Each row comes from the steps of one path. Every step used is in the known rows, and no mark comes twice. Write the path behind each row, first mark first.
Known rows
zetomas -> tigok -> materuf -> losu -> dedof: |  -4 |   1 |   3 |   0 |  -8 |  -9 |  -5 |   4 |   4 |  -7 |  14 |  -1 | -19 |  15 |   2 |  13 |  -5 |  15 |  17 |   2 |   1 |
dedof -> losu -> zetomas -> tigok: |   1 |   4 |  -4 |   0 |  -9 |  -9 |  -4 |   1 | -11 |  -7 |   4 |  18 |  -7 |   8 |  10 |  18 |   2 |   7 |   3 |   5 |  -1 |
tigok -> zetomas: |   4 |  -3 |  -3 |   1 |   7 |   4 |   2 |   9 |  21 |  -2 |   3 |   7 |   3 | -13 |   4 |   4 |   3 |  -6 | -46 |  -2 |   9 |
losu -> zetomas -> raru -> materuf: |  -6 |   3 |   4 |   0 |   3 |  -1 |   1 |  -5 | -27 |   1 |  -7 |  -5 |   7 |  17 |  -4 |  -4 |   0 |  -8 |  -5 |   4 |  -4 |
materuf -> panol: |   4 |  -5 |   0 |   0 |   5 |   0 |   0 |   7 |  25 |  -8 |   4 |   4 |   3 | -20 |  -5 |  -7 |  -1 |   6 | -15 |   1 |   4 |
dedof -> losu: |  -4 |  -3 |  -4 |  -4 |  -6 |   1 |   7 |   7 |   8 |   0 |   1 |  21 |   3 | -13 |  11 |  17 |   0 |  12 |  -2 |   1 |   0 |
losu -> zetomas -> raru -> materuf -> panol: |   0 |   0 |   2 |   1 |   4 |   0 |  -2 | -10 | -16 |  -4 |  -7 | -13 |   8 |  13 | -11 | -14 |  -2 | -10 |  12 |   1 |  -3 |
losu -> zetomas: |   2 |   0 |  -4 |  -1 |   7 |  -2 |  -1 |   8 |   1 |  -5 |   5 |   2 |   0 |  -1 |   4 |  -8 |   1 |  -4 | -28 |   3 |   7 |
dedof -> losu -> zetomas: |  -1 |   0 | -10 |  -3 |  -2 |  -1 |   3 |   4 |  -6 |  -3 |   2 |  10 |   1 |   3 |  12 |   6 |   1 |   1 |   0 |   2 |   3 |
raru -> materuf: | -10 |   1 |   5 |  -1 |   8 |   7 |   3 |   3 |   4 |   0 |  -1 |   8 |   6 |   3 |   1 |   2 |  -1 |   3 | -18 |   2 |  -3 |
losu -> zetomas -> tigok -> materuf: |   1 |   3 |   0 |   2 |   1 | -11 |  -9 |   0 |  -6 | -13 |   6 |   2 |  -7 |  26 |   9 |   3 |   0 |  -2 | -23 |   3 |   1 |
raru -> materuf -> panol -> zetomas: |   3 |   1 |   0 |   3 |  12 |  11 |   0 |  -5 |  14 |   9 |  -2 | -13 |   7 |  -5 |  -4 | -21 |   0 | -14 |  -9 |  -2 |  -1 |
panol -> materuf -> losu -> zetomas: | -5 |  3 | -5 | -3 | -5 | -2 | -3 |  5 |  2 |  3 |  3 | -5 | -5 | 22 |  6 | -4 | -1 |  1 | 20 | -1 |  0 |
raru -> zetomas -> tigok -> materuf: |  -6 |   2 |   1 |   0 |   2 |   1 |  -4 |   1 |   5 | -11 |   2 |  13 |  -2 |   4 |   5 |   5 |   2 |   8 | -26 |   0 |   1 |
raru -> zetomas -> tigok -> materuf -> panol: |   0 |  -1 |  -1 |   1 |   3 |   1 |  -7 |  -4 |  16 | -15 |   2 |   4 |  -1 |  -1 |  -3 |  -5 |   0 |   7 | -12 |  -3 |   1 |
zetomas -> raru -> materuf -> losu: | -13 |  -1 |  11 |  -2 |  -5 |   2 |   6 |   0 | -15 |   2 | -10 |   8 |   8 |   5 |  -9 |  14 |  -2 |  16 |  28 |   0 |  -4 |
panol -> zetomas -> raru -> materuf: |  -3 |   4 |   6 |   1 |   3 |   6 |   5 |  -6 | -17 |  15 | -10 |  -6 |   8 |  -3 |   0 |  -4 |   3 | -13 | -11 |   1 |  -6 |
dedof -> losu -> zetomas -> raru -> materuf: |  -9 |   2 |  -2 |  -3 |  -6 |   0 |   5 | -10 | -34 |   4 | -10 |   4 |   9 |  20 |   4 |  10 |  -1 |  -2 |  24 |   1 |  -8 |
materuf -> losu: |  -4 |  -3 |   3 |  -2 |  -1 |   2 |   4 |  13 |  14 |  -4 |   2 |  13 |   0 | -13 |  -2 |   9 |  -1 |  19 |   4 |   0 |   6 |
panol -> zetomas -> losu -> dedof: |   9 |   0 |  -4 |  -1 |  -2 |   2 |   0 |   4 |   6 |  11 |   8 |  -4 | -13 | -16 |   6 |  -3 |   2 |  -6 |   1 |   2 |   0 |

Write each row's path
|   0 |  -1 |   3 |  -1 |  -6 |  -7 |   1 |   4 | -20 |  -4 |  -5 |   0 |   1 |  -1 |  -7 |   3 |   0 |   9 |  19 |   1 |   5 |
materuf -> losu -> zetomas -> raru
| 10 | -4 | -4 |  2 |  1 |  1 | -3 | -5 | 18 | -2 | -3 | -6 |  3 |  4 |  1 | -7 |  0 | -6 | 12 | -8 | -2 |
tigok -> materuf -> panol -> zetomas -> losu
|   8 |  -5 |  -5 |  -1 |  -1 |   2 |  -1 |   7 |  16 |  -1 |   9 |   2 | -12 |  -7 |   2 |  11 |   1 |  -3 | -11 |  -1 |   5 |
tigok -> zetomas -> losu -> dedof
|  -3 |  -1 |  -4 |  -1 |  -5 |   0 |   3 | -14 | -23 |  -1 | -10 |  -5 |   9 |  16 |  -3 |  -1 |  -3 |  -4 |  41 |  -1 |  -7 |
dedof -> losu -> zetomas -> raru -> materuf -> panol
|  -4 |  -2 |   8 |   0 |   2 |   1 |   2 |  -6 |  -4 |  -2 |  -9 |  -2 |  10 |  -3 | -11 |  -2 |  -2 |   1 |  10 |   1 |  -7 |
zetomas -> raru -> materuf -> panol
|  -3 |  -2 |  -1 |  -2 |  -3 |   1 |   3 |  12 |  11 |   1 |  13 |   0 | -12 | -13 |  -3 |   1 |  -3 |  13 |  10 |   3 |   7 |
materuf -> losu -> dedof
|  -3 |   2 |   3 |   0 |   1 |   3 |  -3 |   6 |   8 |  -9 |   3 |  21 |  -4 | -20 |   0 |   7 |   4 |  13 | -30 |   4 |   2 |
raru -> zetomas -> tigok
|   3 |   0 |  -8 |   1 |  -8 | -11 |  -8 |  -8 |  -2 | -14 |   3 |   1 |  -4 |  27 |   8 |   6 |  -3 |   2 |  22 |  -2 |  -2 |
dedof -> losu -> zetomas -> tigok -> materuf -> panol
|   8 |  -2 |  -6 |   3 |   9 |   3 |  -1 |  -2 |  20 |   3 |   2 | -15 |   5 |  -1 |   3 | -20 |   0 | -15 | -16 |  -6 |   3 |
tigok -> materuf -> panol -> zetomas
|   2 |   4 |   0 |   3 |  -5 |  -5 |  -5 |   0 |   2 |   7 |  13 | -14 | -19 |  10 |   5 |   0 |  -1 |   0 |  12 |   0 |   3 |
panol -> zetomas -> tigok -> materuf -> losu -> dedof
|  11 |  -1 |   1 |   2 |   1 |  -2 |   1 |  -3 |   2 |   8 |  -5 |  -9 |   6 | -27 |  -6 | -13 |   2 | -10 |  -7 |   0 |   0 |
materuf -> panol -> zetomas -> raru
|   6 |  -1 |  -2 |   1 |   3 |  10 |  -3 |  -9 |   9 |  11 |   4 | -16 |  -8 |   1 |  -6 | -15 |  -1 | -11 |  29 |  -2 |  -5 |
raru -> materuf -> panol -> zetomas -> losu -> dedof
| -13 |  -1 |   7 |  -1 |   2 |   8 |   4 |   5 |   6 |  -1 |  -3 |   9 |   4 |   5 |  -5 |   7 |  -3 |  15 |  15 |  -1 |   1 |
raru -> materuf -> losu
|   3 |   5 |   2 |   3 |   1 |  -5 |  -5 |  -1 |   4 |   2 |   4 |   1 |  -5 |   6 |  11 |   2 |   3 |  -7 | -30 |   0 |  -1 |
panol -> zetomas -> tigok -> materuf
|   2 |   0 |   1 |  -1 |   0 |  -7 |   1 |   3 | -19 |  -3 |  -3 |   1 |   3 |  -4 |  -1 |  -2 |   2 |  -5 | -16 |   5 |   2 |
losu -> zetomas -> raru
|  12 |  -4 |  -2 |   1 |   0 |   2 |  -2 |   0 |  19 |   1 |  -2 |   3 |   1 | -18 |  -4 |  -5 |   3 |  -1 |  10 |  -4 |   0 |
materuf -> panol -> zetomas -> losu
|  -5 |  -1 |   3 |   0 |  -3 |   6 |   4 |  -3 | -10 |   9 |   0 | -13 |  -4 |   7 |  -9 |   8 |  -3 |  -1 |  18 |  -2 |   3 |
tigok -> zetomas -> raru -> materuf -> losu -> dedof
|  -6 |   3 |   8 |   1 |  -2 |   6 |   6 |  -5 | -18 |  15 | -12 |  -5 |   8 |  -1 |  -6 |   2 |   1 |   1 |  23 |  -2 |  -3 |
panol -> zetomas -> raru -> materuf -> losu
|   9 |  -1 |  -1 |   3 |   2 |  -3 |   1 |  -8 |  -1 |   5 |  -6 | -18 |   7 |  -4 |  -2 | -14 |   0 | -15 |  -4 |  -5 |  -2 |
tigok -> materuf -> panol -> zetomas -> raru
|   6 |   2 |   2 |   1 |   1 |  -1 |   5 |   1 |  -8 |  12 |  -5 |  -1 |   5 | -25 |   2 |  -3 |   4 |  -9 | -22 |   2 |  -1 |
panol -> zetomas -> raru
